Known rows, with every way that one mark hangs from another:
{F {G {U M}}}: [-13   8   6   9   2 -11   8  -3   5   8  13  10   1  -5   3  -1 -10   6
  -2  -1  16 -10]
{C {G F {U S}}}: [ -4   7  15  14  10   1   7  13 -12  -8   7   9   1   0  -4  -1   1   8
  19 -13   5   0]
{S {C {G F}}}: [-9  1  7 14  6 -6  2 -2 -6  4 19 10 13  1 -3  3  5  3  0  4  1 -5]
{R {T {S {C {G {U B}}}}}}: [-19  -2   7   6   6  -2  -8  -6   5   2   7   6  10  -8   1  12   5   5
   0   2 -11 -12]
{S {C {G U}} T}: [-12  12   8   5  -6  -9  -1  -1  -2   4  20  17   4  -2  -8   1  13 -16
  -3  11  -3  -4]
{G {U S}}: [-7  8 14 -2  4 -8  2 21  1 -5  3  3  7 -2 10 -2  6  5 13 -4  3 -1]
{G F {U B S}}: [ -2   4  15  -5   6   5  -1  32 -19 -15  10   0   6   1   0   2  10   9
  26 -13  -4 -12]
{F {G U}}: [-13   7   7  11   3  -8   9   0   8   1  17   5   4  -6   6   1  -8   5
  -2   1  12  -6]
{R {T {S C}}}: [-18  -9   7   1   3 -12 -10 -11  10   5   8   4  17  -3   5  15   7   9
  -9   3 -10  -6]
{R {T {S {C {G F U}}}}}: [-18  -3   9   8   3  -1  -9  -9  -3   2  10   7   6  -7  -1  15   7  13
   2  -6  -9  -5]
{B {U M S} X}: [-10   9   3   0   6 -15   1   7   0  12 -16  14  17   9   8  -4  28   0
  13  -1  13  -2]
{C {G U}}: [-14  10  11  14  11  -4  12   2   4   1   7  10   5  -8   4  -5  -4   5
   6  -1  11   0]
{U {B X} M {S T}}: [  1   2   6 -14  -1 -19 -12  13  -2   1  -9  15  20  14 -18   0  18 -17
  11   2  -5 -24]
{G F {U B M}}: [-10   6   8  -6   5   4   4  19 -20  -1  12   5   5  -4  -2  -1   5  14
  19 -12   5 -18]
{T S}: [-17  -4   4   1   8  -5   8   3  11  -3   5   0  12   4   5   7   1  21
  -4   2  -1  -5]
{B {U {S C}} {X {G F}}}: [-8 18  4  9  4 -4  1  8 -8 -2 -2 11 17  5  5  0 41 -2 26 -7 -2  2]
{F {G {U S}}}: [ -6   6  11   9   2 -10   4   7   7  -5  11   5   3   0   3   1  -6   2
   3  -2   8  -5]
{C G}: [-11   1  10  16  15 -14  13  -4  10   3   8   9  13  -1   0  -3  -7   2
  -2   3  10  -1]
{B {X {G F}}}: [-9 10  6  7  4 -6  5 -2  0 -3  3  6 22 -4 -1  3 21  6 16 -9  1 -2]
{B {U M} X}: [-20   9  -1   0   6 -11   6  -3   2  19  -8  13  18   2  11  -5  26   4
   6   2  18  -2]
{X {B {U M}} {G F}}: [  0  14   5  19  18   2  13  10  -3   2  14   2  15  -4  -1 -11  11   3
  18 -17   2  -6]
{R {T {S {C {G F}}}}}: [-16  -9   7  10   5  -6  -8 -13   1   3  10   7  12  -2  -3  16   4  11
  -4  -3  -9  -6]
{S T}: [-10  -2   9  -5   0 -21   3   1   9   1  15   7  16   4  -4   2   6  -8
  -7   6   0  -2]

Rows:
[  1  -2   9  -6   9 -13  -7  21   2  -7   8   2  21   9  -1   2  11  -7
   7  10 -13 -20]
{U B {S C}}
[-10  11   4  -2  -3 -12  -7   9   0   6  -3  13  18  10   4   2  41 -13
  10   8   1   2]
{B {U {S C T}} X}
[-16   5   3   8   5  12   3   8  -8  -4  12   5   2   1  -4   8   8  17
   7   1  -8 -12]
{T {S {C {G F {U B}}}}}
[ -4   8   8   3  -3  -7  -3  11   2  -6  18   7   4   3  -6   2   2 -12
   5   6  -3 -16]
{F {G {U B {S C T}}}}
[-6 11 15 10  6 -8  5  8  1 -5  5 13  2  0 -5 -4  1 -6 10 -3  4  0]
{C {G {U {S T}}}}
[-14  11   9  13  10  -7  13  -1   0   9   4  14   2  -7   1  -7  -5   4
   5  -3  14  -5]
{C {G {U M}}}
[  2   6   8  -3  -1 -10 -13  12  -2  -6   0  14  20  12 -17   3  25 -23
  11  11 -15 -18]
{U {B X} {S {C G} T}}
[ -5  11  11   5   7  -8   4  11  -4  -1   1  16   2   1 -12  -7  -1 -10
  13  -3   2 -14]
{C {G {U B M {S T}}}}
[ -5   8   9   6  -6 -11  -2   5   4  -2  18   9   2   3  -3   3   2  -9
   1   3   1  -7]
{F {G {U {S C T}}}}
[  2  -1   9 -13   4 -23  -5  16   0  -1   1  11  15  14 -17  -3   5 -15
   7   2  -6 -25]
{U B M {S T}}
[-16   0   3  10   6  -1   5  -3   7   1   8   7   8   4  -1   8   4  13
  -6   7  -5  -7]
{T {S {C G}}}
[ -2   8  13   8   3  -5   4   9 -15  -2   6  17  -2   4 -14  -2   1   0
  17 -14   5  -5]
{C {G F {U M {S T}}}}
[  4   7  11  -6   2  -9  -7  17  -4 -17   0   9  21   9 -17   2  25 -16
  24  -7 -16 -16]
{U {B {X {G F}}} {S T}}
[ -9  16  11   6   9   2  12  13  -8 -14  16   2   8 -11   0  -4   8   7
  26 -15  -4  -9]
{X {G F {U B}}}
[ -9   5  11  -3   7   7   5  23 -17  -8  17  -1   8  -7   3   1   8  14
  20 -10   0 -12]
{G F {U B}}
[-18  -7   7   9   6 -11  -8 -16  10   5   6   7  14  -4   0  14   3   7
  -8   2  -9  -6]
{R {T {S {C G}}}}
[-10  16  12   9   5  -1  13   7  -7 -10  16   4   6 -11   3  -2   8  10
  22 -16   1  -1]
{X {G F U}}
[-14  -2   4  11   5   4   4  -1  -2   0  11   6   7   6  -4  10   6  18
  -1   2  -5  -6]
{T {S {C {G F}}}}
[  0   0   8  -8  -7 -26 -10   6  -1   8   5  16  12  16 -12   1  11 -14
  -1   5  -5 -13]
{U M {S C T}}
[ -8   9   5   4   4 -18   2   3  -1  11   3  18   7  13  -4  -7  17 -13
   4   4   5  -4]
{B {U M {S {C G} T}}}
[-19   6   4   9   3   5   5   2   2   1   8   8   2   0   2   6   6  15
   0   6  -4  -6]
{T {S {C {G U}}}}
[ -2  15  14   5   8   0   7  20  -9 -19  11   3   7  -6  -3  -3  10   3
  30 -18  -8 -10]
{X {G F {U B S}}}
[-13  18  10   5  10  -5  14   9   6 -10  12   3  10 -14   6  -7   7   0
  18  -5  -2 -10]
{X {G {U B}}}
[-17   5   4  10   2  10   4   4  -7  -2  12   6   0   1  -2   9   8  19
   5  -1  -4  -5]
{T {S {C {G F U}}}}
